Each row was made from one path, in order. Every step used is in the known rows, and no mark comes twice. Write each row's path.
Known rows
v-w-e-n: [-0.52 -2.99  0.73  0.68  1.09 -1.63  3.67 -1.65  0.75  1.05  0.07  0.81
 -0.94 -0.96 -2.35  0.60 -0.65 -2.10  3.75 -0.34 -2.15 -0.72  1.04 -1.99
 -0.42 -0.74 -1.12  0.03]
d-n: [ 4.26 -0.60  0.45  2.02  0.20 -0.46  5.03  1.06 -0.70  1.28  0.64  0.79
 -2.15 -1.65  0.23 -1.47  0.27 -0.42  3.70  0.67 -0.80 -1.35  2.04  0.91
 -1.48 -4.49  2.69 -2.39]
e-w: [-0.95 -0.55 -0.46  0.37 -0.23  0.18 -0.18  1.30  0.25  0.79 -0.78 -0.55
 -0.56 -2.67  0.82 -0.67 -1.19  1.18  0.53  0.40  0.71  1.21  0.17 -0.71
 -0.46 -0.93  0.30  0.65]
d-n-e-f-w-v: [-0.72  1.05 -0.44 -0.49 -0.17  0.47 -1.67  0.64  0.12 -0.52  1.53 -0.16
 -0.52  0.65  0.13  1.06  0.09  0.37 -0.99  1.10  1.20  1.51 -0.64  0.15
 -0.22  0.99 -0.63  0.23]
e-n-d: [ 4.26 -4.20  1.47  1.29  0.18 -0.10  5.74  0.67 -0.04  2.50  1.01  1.25
 -2.89 -4.02 -1.43 -1.93  0.41 -1.57  5.40  0.76 -2.20 -2.74  1.69 -0.10
 -0.80 -2.39  2.13 -1.80]
n-e-f-w-v: [-1.82  0.86 -0.50 -0.79 -0.25  0.71 -2.59  0.04  0.28 -0.53  1.00 -0.40
  0.11  0.09  0.17  1.20 -0.13  0.53 -1.36  0.94  1.25  1.96 -0.70 -0.14
  0.27  1.82 -1.36  1.00]
x-f-e: [-1.31  1.91 -0.39 -1.42  0.35 -1.30  0.17  0.49  0.84  0.03  0.28  0.72
  0.98  1.06 -1.96  0.02 -0.06 -0.86  0.12 -0.54 -0.47 -1.54  0.63 -0.55
  0.30 -2.10 -1.87  0.72]
n-e-f-x-s: [-0.32 -0.17 -0.57  0.69 -0.37  0.76 -0.06 -1.21 -1.49 -1.35 -1.20  0.11
  0.38  0.87  2.27 -0.41  0.57  0.63 -2.81  0.16  0.39  0.37  1.30  0.93
  0.67  0.18  0.76  0.38]
x-e-f-w: [-1.94  0.54 -1.12 -1.22  0.34  0.32 -2.09  2.17  0.66 -0.57 -0.03 -1.45
  1.99  1.17 -0.62  0.51 -0.67 -0.25 -1.79  0.88  0.46  0.18 -0.88 -0.91
  0.67 -0.27 -1.12  0.50]
n-e-w-f-x: [-0.06  0.64 -0.37 -0.54  0.28  1.23 -2.11 -0.88 -0.07 -1.24 -0.22 -1.08
  0.65  1.98 -0.72  0.61  0.20  1.31 -2.20  0.38  1.68  1.16 -1.07 -0.10
 -0.42  2.58  0.35  0.61]
v-x-f-w-e-n: [-0.74 -2.52  1.00 -0.25  0.63 -2.38  2.21 -1.42  0.98  0.41  0.38  0.56
 -0.21  0.49 -2.45  0.70 -0.33 -1.87  2.26 -0.91 -1.69 -1.77  1.11 -1.97
  0.35  1.31 -1.05 -0.14]
d-n-e-f: [ 1.31 -0.28 -1.72 -0.77 -0.78  0.48  1.76  3.31 -1.51  0.63 -0.21  0.09
 -2.15  0.13  1.97 -0.79 -0.26  0.46  0.24  0.33 -0.04  2.27  0.00  0.10
 -1.91 -4.49  1.35  1.01]
x-f-e-w-v: [-2.83  2.08 -0.42 -1.42 -0.23 -0.32 -3.08  0.42  1.07 -0.20  1.18  0.07
 -0.06  0.14 -0.72  1.08 -0.19  0.79 -1.14  0.09  1.07  1.36 -0.98 -0.54
  0.56  1.82 -2.39  0.63]
e-f-x: [ 1.80 -0.28 -1.10 -1.01  0.52  1.87 -1.01 -0.75 -0.83 -0.64 -1.14 -1.68
  1.15  0.21  0.25 -0.69  0.22  0.79 -1.45 -0.16  1.02  1.48 -0.78 -0.07
  0.81  2.35  1.30 -0.14]
n-e-f-w-v-x: [-0.25  2.05  0.53 -0.10 -0.26  0.50 -3.61 -2.03 -0.10 -1.15 -0.32 -0.23
  1.72  1.46  1.03  0.84  0.19  0.52 -2.34 -1.19  0.87  0.45 -1.86  1.12
  0.90  4.16 -0.04  0.50]
v-x: [ 1.80  0.58  1.10  1.26  0.07  0.22 -0.21 -2.69 -0.44  0.14 -1.73  0.13
  1.64 -1.03  0.91 -0.80  0.06  0.18  0.49 -1.76 -0.46 -0.88  0.13  1.27
  0.91  1.52  1.31 -0.50]
d-n-e-f-w-v-x-s: [-0.77  1.56  0.40  1.45 -0.58 -0.26 -1.52 -1.51 -1.06 -1.66 -0.24  0.92
  0.60  2.03  2.36  0.36  0.59  0.33 -3.10 -0.49  0.12 -0.88  0.77  1.90
  0.75  1.25  0.43 -0.34]
f-e: [ 0.53  1.27 -0.08  0.08  0.08 -0.91  2.03 -0.06  0.81  0.42 -0.34  0.16
  1.23 -0.39 -1.86 -0.33 -0.98 -0.76  0.89 -0.49 -0.31 -0.19  0.03 -0.95
 -0.15 -2.48 -0.69  1.21]
d-n-e: [ 3.35 -0.31  0.08  1.56 -0.86 -0.76  5.05  1.53 -1.18  1.02  0.50  1.43
 -3.50 -0.61  2.29 -0.79  0.54 -0.28  2.51  0.74 -0.13  0.04  0.70  1.13
 -3.08 -6.07  2.19  0.20]
d-n-e-f-w: [-0.14  0.06 -1.03 -0.21  0.04  0.33 -0.15  2.28 -0.29 -0.48  0.31 -0.69
  0.01  0.86  0.54  0.16 -0.72  0.06 -1.13  1.15  0.97  0.42 -0.35 -0.28
 -1.17 -1.56  0.73  1.01]
n-d: [ 3.59 -1.65  1.36  1.09  0.32  0.79  3.77  1.57 -0.07  2.19  0.79  0.62
 -1.49 -3.45 -0.70 -2.07  0.50 -0.65  3.68  0.64 -0.86 -2.36  0.88  1.36
 -1.28 -3.09  2.17 -1.76]
n-e-w-v-x: [-0.16  1.98  0.71  0.28 -0.65  0.20 -3.01 -1.94 -0.07 -0.59 -0.54  0.07
  0.68  0.37  1.70  0.56  0.14  0.99 -1.52 -1.48  0.87  0.76 -1.87  1.18
  0.52  3.53  0.13  0.39]
v-x-e-w: [-1.66  1.69 -0.31 -0.70 -0.45 -0.49 -2.41  1.80  0.84 -0.03 -0.71 -0.91
  1.02  0.80  0.96  0.23 -0.45  0.58 -1.45 -0.79  0.35  0.19 -2.29 -0.27
  0.37  0.06 -0.94 -0.02]

Which path is each row?
[-1.26 -0.19 -1.08 -0.51 -0.02  0.52 -1.07  1.68 -0.11 -0.50 -0.21 -0.85
  0.67  0.32  0.57  0.29 -0.90  0.19 -1.53  1.00  1.05  0.99 -0.40 -0.54
 -0.60 -0.75  0.02  1.78]
n-e-f-w
[-0.50  0.98 -0.18  0.05 -0.84 -0.03 -0.66  0.93  0.07  0.23  1.32  0.47
 -2.31 -0.69  1.33  0.68  0.05  1.04  0.02  0.75  1.25  2.14 -0.95  0.25
 -1.12 -0.17 -0.34  0.35]
d-n-e-w-v
[-0.09 -3.47  0.92  0.46  0.43 -2.13  4.04 -0.98  1.01  0.96  0.39  0.40
 -0.77 -1.02 -2.61  0.45 -0.94 -1.90  3.36 -0.20 -1.65 -0.72  1.41 -2.58
 -0.16 -0.20 -0.73  0.23]
f-w-e-n
[-0.98  0.87  1.15  1.97 -0.44 -0.07 -1.09 -3.41 -0.78 -0.98 -1.07  1.16
  1.27 -0.15  1.84 -0.08  0.61  0.35 -1.66 -0.99 -0.47 -0.94  1.85  1.86
  1.80  1.87 -0.04 -0.64]
w-v-x-s
[-3.66  1.15 -0.50 -1.03 -0.11  0.03 -2.78  2.08  0.99 -0.13  0.28 -0.44
  0.83  1.66 -1.91  0.99 -0.58  0.94 -1.02  0.42  0.05  1.13 -0.15 -0.96
 -0.31 -0.97 -2.29  0.50]
x-e-w-f
[ 3.32 -2.17  1.59  0.24 -0.06 -0.52  3.35  0.66  0.50  1.73  1.52  0.96
 -1.99 -1.37 -1.45 -0.88  1.14 -1.86  3.64  0.04 -2.20 -3.04 -0.40  0.30
  0.05 -0.63  0.75 -2.31]
w-v-x-e-n-d
[-0.28 -0.36 -0.51  0.74 -0.02  0.93 -0.34 -1.59 -1.28 -1.25 -1.34 -0.16
  1.01  0.36  1.59 -0.63  0.46  0.63 -2.51  0.07  0.20  0.08  1.69  0.76
  1.38  0.95  0.70 -0.27]
e-f-x-s
[-2.44  1.91  0.17 -1.58  0.31 -0.28 -4.19 -1.15  0.08 -0.49  0.16  0.66
  0.48  0.99  0.65  0.38  1.34  0.56 -1.20 -1.18  0.08 -1.42  0.33  1.32
  1.54  2.86 -1.43 -0.92]
e-w-v-x-f
[ 0.82  0.48 -0.83 -1.62  0.76  1.12 -1.06 -0.04 -0.22 -0.71 -0.71 -1.95
  1.69  1.81 -0.70 -0.05 -0.05  0.51 -1.90 -0.83  1.17  1.62 -1.64 -0.43
  0.19  2.31  0.51  0.07]
w-e-f-x
[-1.20 -0.41 -0.93 -0.45  0.50  0.74 -1.47  1.17  0.16 -0.38 -0.39 -1.26
  1.57 -0.44 -0.44 -0.01 -1.08  0.19 -1.10  0.88  0.78  0.48  0.31 -0.81
  0.42  0.36 -0.02  0.84]
e-f-w
[-1.26  0.50 -1.88 -2.16 -0.35  0.54 -1.04  3.14 -0.15  0.47 -0.74 -0.98
  0.74  0.60  0.37 -0.29 -0.15  0.02 -0.67 -0.23 -0.74  1.92 -0.76 -0.76
  0.65 -2.63 -1.29  0.26]
x-e-f
[ 0.63  0.00 -0.64  0.68 -0.88 -0.56  1.69  2.91 -0.41  0.65  0.20  0.25
 -2.78 -0.83  2.25 -0.44 -0.69  0.96  0.52  0.74  1.06  1.08 -0.70 -0.01
 -2.58 -3.62  1.41  0.89]
d-n-e-w
[ 0.84 -0.03 -0.54  0.96 -0.31  0.50  0.79 -0.64 -1.63 -1.34 -0.68  0.28
 -0.26  1.32  2.23 -0.54  0.76  0.49 -2.41  0.28  0.31 -0.15  1.31  1.23
  0.14 -0.56  1.46 -0.36]
d-n-e-f-x-s
[-0.32  1.89  0.60 -0.05  0.08  0.64 -3.86 -2.42  0.11 -1.06 -0.44 -0.49
  2.39  0.91  0.34  0.66  0.05  0.51 -2.05 -1.32  0.64  0.13 -1.41  1.00
  1.61  4.92 -0.09 -0.16]
e-f-w-v-x
[ 2.77 -3.28  1.80  0.60  0.57 -0.91  4.92  1.41  0.80  2.02  1.67  0.65
 -1.80 -1.86 -2.73 -1.01  0.03 -2.00  4.18  0.38 -1.62 -3.04  0.52 -0.57
 -1.34 -1.67  1.18 -1.46]
f-w-e-n-d
[-0.20  0.87  0.00  0.10  1.73  1.86 -2.54 -2.79  0.07 -1.49 -0.35 -0.92
  2.12  2.01 -1.90  0.85  0.59  0.37 -1.53  0.47  0.95 -0.22 -0.58  0.46
  0.30  3.18 -0.12 -0.41]
v-w-f-x
[-0.92 -0.26 -0.64  0.24 -0.98 -0.17  0.38  2.02 -0.18  0.60 -0.54  0.00
 -1.87 -1.55  2.27 -0.25 -0.92  1.17 -0.06  0.51  1.14  1.85 -0.79 -0.38
 -1.88 -2.52  0.38  2.00]
n-e-w
[-2.43  1.05  0.30 -0.75  0.45  0.14 -2.92 -1.13  0.83 -0.52  1.47  0.18
  0.44 -0.15 -0.79  1.17  0.73  0.12 -0.47  0.95  0.79 -0.25  0.62  0.36
  1.18  2.62 -2.03 -0.47]
x-f-w-v
[-3.49  1.78 -0.22 -1.02 -0.12  0.04 -3.69  1.38  0.93 -0.52  0.02 -0.54
  1.50  2.36 -1.69  1.14 -0.50  1.02 -1.76 -0.27  0.10  0.77 -0.80 -0.53
  0.00  0.36 -2.03  0.44]
v-x-e-w-f
[ 1.28 -2.63  0.54  0.31 -0.36 -1.65  3.01 -1.63  0.36  0.84 -0.48  0.87
 -0.81 -0.71 -0.71 -0.04  0.41 -1.89  3.04 -0.78 -2.76 -1.36  0.68 -1.52
  1.48 -0.21 -0.60 -0.85]
v-x-e-n
[-0.21  1.81  0.81  0.38 -0.29  0.36 -3.22 -2.31  0.12 -0.49 -0.63 -0.18
  1.37 -0.14  1.02  0.35  0.01  0.99 -1.26 -1.56  0.66  0.46 -1.46  1.03
  1.21  4.32  0.07 -0.22]
e-w-v-x
[-0.34  0.25  1.02  2.32 -0.31 -0.20  0.16 -2.98 -1.00 -0.70 -1.75  1.04
  1.42 -0.56  2.03 -0.74  0.32  0.23 -1.13 -1.07 -0.79 -1.58  2.34  1.72
  1.44  0.39  0.67 -0.51]
v-x-s
[ 0.80  1.22 -0.17 -0.95  0.22 -0.05 -0.04  0.10  0.64 -0.28 -0.23 -0.99
  1.39  1.80 -0.18  0.19  1.26 -0.67 -0.48 -0.18 -0.17 -0.66 -1.72  0.13
  0.98 -0.55 -0.92 -1.28]
f-x-e
[ 1.01  0.80 -0.32 -0.22  0.32  0.99 -1.22 -0.20 -0.21 -1.26  0.30 -0.94
  0.03  2.49 -0.74  0.46  0.34  1.15 -1.83  0.53  1.62  0.63 -1.04  0.16
 -0.96  1.82  1.05 -0.17]
d-n-e-w-f-x
[-0.23 -0.59 -1.78 -1.15 -0.87  0.85  0.44  2.41 -1.27  0.61 -0.97 -0.10
 -1.22 -0.63  1.99 -0.59 -0.50  0.69 -0.33  0.10  0.10  3.06 -0.09 -0.29
 -1.14 -3.36  0.36  2.11]
n-e-f
[ 0.33 -2.64 -0.01 -0.39  0.12 -2.07  3.63 -1.23  0.51  0.81  0.27  1.48
 -1.49 -1.12 -2.34 -0.15 -0.26 -1.92  3.31 -0.20 -2.36 -1.58  2.33 -2.41
  0.86 -1.09 -1.10  0.44]
x-f-e-n
[ 2.45 -2.88  1.66  0.73  1.04 -0.56  4.64  0.99  0.60  2.06  1.45  0.93
 -1.90 -1.85 -2.58 -0.87  0.27 -2.11  4.47  0.33 -1.97 -3.09  0.28 -0.17
 -1.52 -2.06  0.90 -1.58]
v-w-e-n-d
[-1.16  0.59  0.53  0.33  0.23  0.45 -1.61 -1.51  0.78 -0.24  1.06 -0.12
  0.57 -1.15 -0.66  0.96  0.05  0.20  0.05  1.04  0.97  0.71  0.21  0.09
  0.87  2.34 -1.21 -0.10]
f-w-v
